What can hang from each mark
P: R
Q: R
R: E G P Q
J: R
X: J
E: R
G: R Z
Z: G Q

Known rows, with every way that one mark hangs from another
J{R}: [-0.22  0.12  0.49 -0.05  0.11  0.33 -0.02  0.08 -0.09  0.11 -0.21 -0.10
 -0.18 -0.07  0.17  0.15 -0.12  0.00  0.48 -0.19 -0.23]
P{R}: [-0.09  0.11  0.07 -0.04 -0.03  0.36 -0.06  0.04 -0.05  0.09 -0.25  0.11
 -0.14  0.07  0.24 -0.01 -0.06  0.03  0.46  0.05 -0.27]
P{R{G Q}}: [-0.08  0.02  0.18  0.10 -0.15  0.38 -0.01 -0.04 -0.15 -0.01 -0.10  0.08
 -0.13  0.09  0.35 -0.11 -0.07  0.03  0.42  0.10 -0.21]
X{J}: [-0.11  0.11 -0.05  0.10  0.20  0.37  0.00  0.07 -0.08  0.20 -0.19 -0.04
 -0.14 -0.24  0.22 -0.05 -0.19  0.10  0.53  0.13 -0.21]
Q{R{E G{Z} P}}: [-0.10 -0.01 -0.31 -0.13 -0.15  0.29 -0.09 -0.18  0.11 -0.01 -0.24 -0.30
  0.04  0.47  0.20  0.09  0.00  0.00  0.43 -0.03  0.21]
G{R{E P} Z{Q}}: [-0.24 -0.02 -0.39  0.09 -0.34  0.19  0.03  0.01  0.09  0.22 -0.46 -0.33
  0.09  0.37  0.16 -0.20  0.00 -0.03  0.55 -0.07  0.26]
Z{G Q{R{P}}}: [-0.25  0.15  0.16 -0.02 -0.26  0.29  0.03  0.11 -0.06 -0.05 -0.25  0.06
  0.02  0.11  0.37 -0.05  0.02 -0.10  0.62  0.18  0.11]
X{J{R{G Q}}}: [-0.10  0.10  0.45  0.25  0.22  0.43  0.06  0.03 -0.18  0.05  0.02 -0.14
 -0.23 -0.02  0.31 -0.05 -0.17  0.00  0.51  0.09 -0.21]
G{Z{Q}}: [-0.21  0.12  0.23 -0.03 -0.35  0.27  0.06 -0.07  0.03  0.18 -0.34 -0.07
  0.00  0.17  0.24 -0.15 -0.05 -0.02  0.39 -0.10  0.05]
Q{R{P}}: [-0.06  0.04 -0.16 -0.21  0.16  0.30 -0.07  0.05  0.00 -0.02 -0.32 -0.10
 -0.09 -0.10  0.22  0.10 -0.07 -0.03  0.55  0.19 -0.02]
Z{G{R{E}} Q}: [-0.56  0.01  0.09  0.35 -0.41  0.18  0.02  0.04 -0.11  0.25 -0.33 -0.12
  0.05  0.07  0.18 -0.26 -0.04  0.09  0.68 -0.20  0.13]
Z{G Q{R{E P}}}: [-0.33  0.05 -0.14  0.12 -0.29  0.26  0.01  0.06 -0.04 -0.01 -0.24 -0.06
  0.07  0.23  0.30 -0.03  0.06 -0.10  0.71  0.07  0.25]
Q{R{E P}}: [-0.12 -0.07 -0.45 -0.06  0.13  0.28 -0.10  0.00  0.03  0.02 -0.30 -0.23
 -0.03  0.03  0.15  0.14 -0.04 -0.04  0.64  0.11  0.10]
Q{R{E G P}}: [-0.12 -0.01 -0.32 -0.05  0.06  0.32 -0.07 -0.09 -0.01 -0.06 -0.22 -0.17
 -0.01  0.22  0.21  0.13 -0.04  0.00  0.53  0.11  0.10]
G{R{E P Q} Z}: [-0.20 -0.22 -0.52  0.13 -0.23  0.16 -0.05  0.02  0.01  0.25 -0.38 -0.53
  0.04 -0.01  0.17 -0.18 -0.07  0.05  0.60 -0.14  0.22]
Z{Q}: [-0.22  0.10  0.22  0.03 -0.17  0.30  0.07  0.03 -0.09  0.10 -0.33  0.08
 -0.05 -0.10  0.24 -0.10 -0.09 -0.01  0.49  0.05 -0.06]
R{P}: [-0.10  0.03 -0.18 -0.13  0.07  0.31  0.01  0.19 -0.07  0.07 -0.30  0.00
 -0.02 -0.19  0.28  0.11 -0.11  0.01  0.47  0.03 -0.13]
P{R{E G{Z} Q}}: [-0.13 -0.08 -0.09  0.17 -0.39  0.32 -0.05 -0.18  0.00  0.10 -0.13 -0.18
 -0.03  0.45  0.28 -0.12  0.00  0.03  0.42 -0.11  0.03]
E{R{G{Z} Q}}: [-0.14 -0.14  0.39  0.00  0.07  0.33 -0.02 -0.12  0.01  0.09 -0.17 -0.17
 -0.04 -0.02  0.29 -0.26 -0.13  0.15  0.36  0.11  0.01]
P{R{G}}: [-0.09  0.16  0.19 -0.04 -0.09  0.39 -0.03 -0.04 -0.08  0.01 -0.16  0.19
 -0.12  0.26  0.30 -0.01 -0.07  0.06  0.35  0.03 -0.28]

Rows
[-0.29  0.05  0.07  0.11 -0.41  0.29  0.06 -0.19  0.02  0.13 -0.25 -0.12
  0.08  0.46  0.22 -0.10 -0.02  0.02  0.37 -0.17  0.18]  R{E G{Z{Q}}}
[-0.23 -0.24 -0.52  0.21 -0.04  0.19 -0.04  0.12 -0.10  0.19 -0.35 -0.37
 -0.02 -0.25  0.17 -0.14 -0.11  0.06  0.70  0.00  0.11]  G{R{E P Q}}
[-0.38  0.14  0.44  0.06 -0.31  0.29 -0.01 -0.03 -0.08  0.03 -0.24  0.06
 -0.04  0.03  0.29 -0.13  0.00 -0.03  0.61  0.05  0.06]  Z{G Q{R}}
[-0.09  0.24  0.32 -0.01 -0.48  0.37  0.06 -0.15  0.04  0.03 -0.22  0.12
 -0.02  0.71  0.33 -0.20  0.03 -0.05  0.29  0.01 -0.06]  P{R{G{Z{Q}}}}
[-0.17  0.09 -0.13 -0.04 -0.34  0.21  0.06  0.06  0.06  0.17 -0.46 -0.20
  0.04  0.25  0.24 -0.24 -0.03 -0.03  0.46  0.01  0.13]  G{R{P} Z{Q}}
[-0.44  0.01 -0.20  0.26 -0.37  0.20  0.06  0.18 -0.10  0.17 -0.34 -0.11
  0.10  0.11  0.25 -0.19  0.00  0.00  0.69 -0.11  0.17]  Z{G{R{E P}} Q}
[-0.05  0.09  0.22 -0.11  0.01  0.37  0.10  0.02  0.09 -0.03 -0.26  0.03
  0.07  0.38  0.35 -0.22 -0.04  0.00  0.33  0.25  0.10]  E{R{G{Z{Q}} P}}
[-0.05 -0.18 -0.06 -0.01  0.38  0.33  0.00  0.20 -0.05  0.03 -0.24 -0.10
 -0.07 -0.40  0.31 -0.15 -0.14  0.05  0.58  0.38 -0.05]  E{R{P Q}}
[-0.17  0.14  0.02  0.15 -0.46  0.35  0.03 -0.20  0.06  0.06 -0.21 -0.01
  0.04  0.80  0.26 -0.15  0.06 -0.05  0.37 -0.07  0.06]  P{R{E G{Z{Q}}}}
[-0.25 -0.14  0.06  0.06 -0.28  0.18 -0.07 -0.06 -0.03  0.28 -0.38 -0.40
 -0.06 -0.20  0.17 -0.28 -0.13  0.12  0.49 -0.15  0.05]  G{R{Q} Z}
[-0.29  0.09  0.17  0.04 -0.37  0.20  0.02 -0.08  0.04  0.27 -0.45 -0.21
 -0.01  0.15  0.16 -0.31 -0.07  0.04  0.45 -0.10  0.09]  G{R Z{Q}}
[-0.08  0.17  0.07 -0.11 -0.38  0.32  0.13  0.01  0.01  0.01 -0.27  0.01
  0.08  0.45  0.38 -0.08 -0.02 -0.06  0.30  0.03  0.09]  R{G{Z{Q}} P}
[ 0.01  0.06  0.04  0.17  0.33  0.41  0.06  0.26 -0.13  0.05 -0.07 -0.21
 -0.19 -0.14  0.32  0.03 -0.13 -0.09  0.65  0.18 -0.16]  X{J{R{P Q}}}
[-0.22  0.00  0.59  0.08  0.03  0.35  0.03  0.01 -0.19  0.01 -0.06 -0.13
 -0.17 -0.08  0.28  0.05 -0.12  0.00  0.44 -0.11 -0.17]  J{R{G Q}}
[-0.15 -0.17 -0.34  0.14 -0.08  0.29  0.04  0.06 -0.15  0.02 -0.16 -0.17
  0.02 -0.09  0.31  0.02 -0.09  0.01  0.52  0.03  0.07]  R{E G P Q}
[-0.16  0.06 -0.24  0.07 -0.08  0.32  0.03 -0.10 -0.01 -0.10 -0.26 -0.09
  0.03  0.38  0.25  0.00  0.02 -0.11  0.55  0.23  0.21]  Z{Q{R{E G P}}}
[-0.24 -0.16 -0.06  0.14 -0.32  0.25 -0.02 -0.18 -0.05  0.17 -0.16 -0.31
  0.03  0.12  0.24 -0.10 -0.08  0.08  0.41 -0.23  0.13]  R{E G{Z} Q}
[-0.18 -0.15  0.35  0.07  0.25  0.34 -0.02 -0.02 -0.11  0.03 -0.14 -0.03
 -0.10 -0.31  0.29 -0.21 -0.18  0.16  0.45  0.24 -0.09]  E{R{G Q}}
[-0.13 -0.14 -0.24 -0.02 -0.23  0.19 -0.02  0.08 -0.01  0.20 -0.38 -0.39
 -0.02 -0.10  0.25 -0.21 -0.10  0.04  0.51 -0.05  0.09]  G{R{P Q} Z}
[-0.16 -0.08  0.03  0.15  0.06  0.35  0.04  0.09 -0.15 -0.04 -0.08 -0.24
 -0.07  0.12  0.28  0.15 -0.06 -0.07  0.55 -0.10  0.01]  J{R{E G P Q}}
[-0.12  0.23  0.45  0.12  0.27  0.45  0.04  0.03 -0.12  0.06 -0.03 -0.04
 -0.20  0.15  0.25  0.08 -0.16  0.04  0.44  0.01 -0.28]  X{J{R{G}}}
[-0.05  0.13 -0.12  0.17  0.31  0.44  0.05  0.12 -0.07  0.02 -0.03 -0.16
 -0.11  0.36  0.26  0.17 -0.10 -0.04  0.55  0.02 -0.11]  X{J{R{E G P}}}
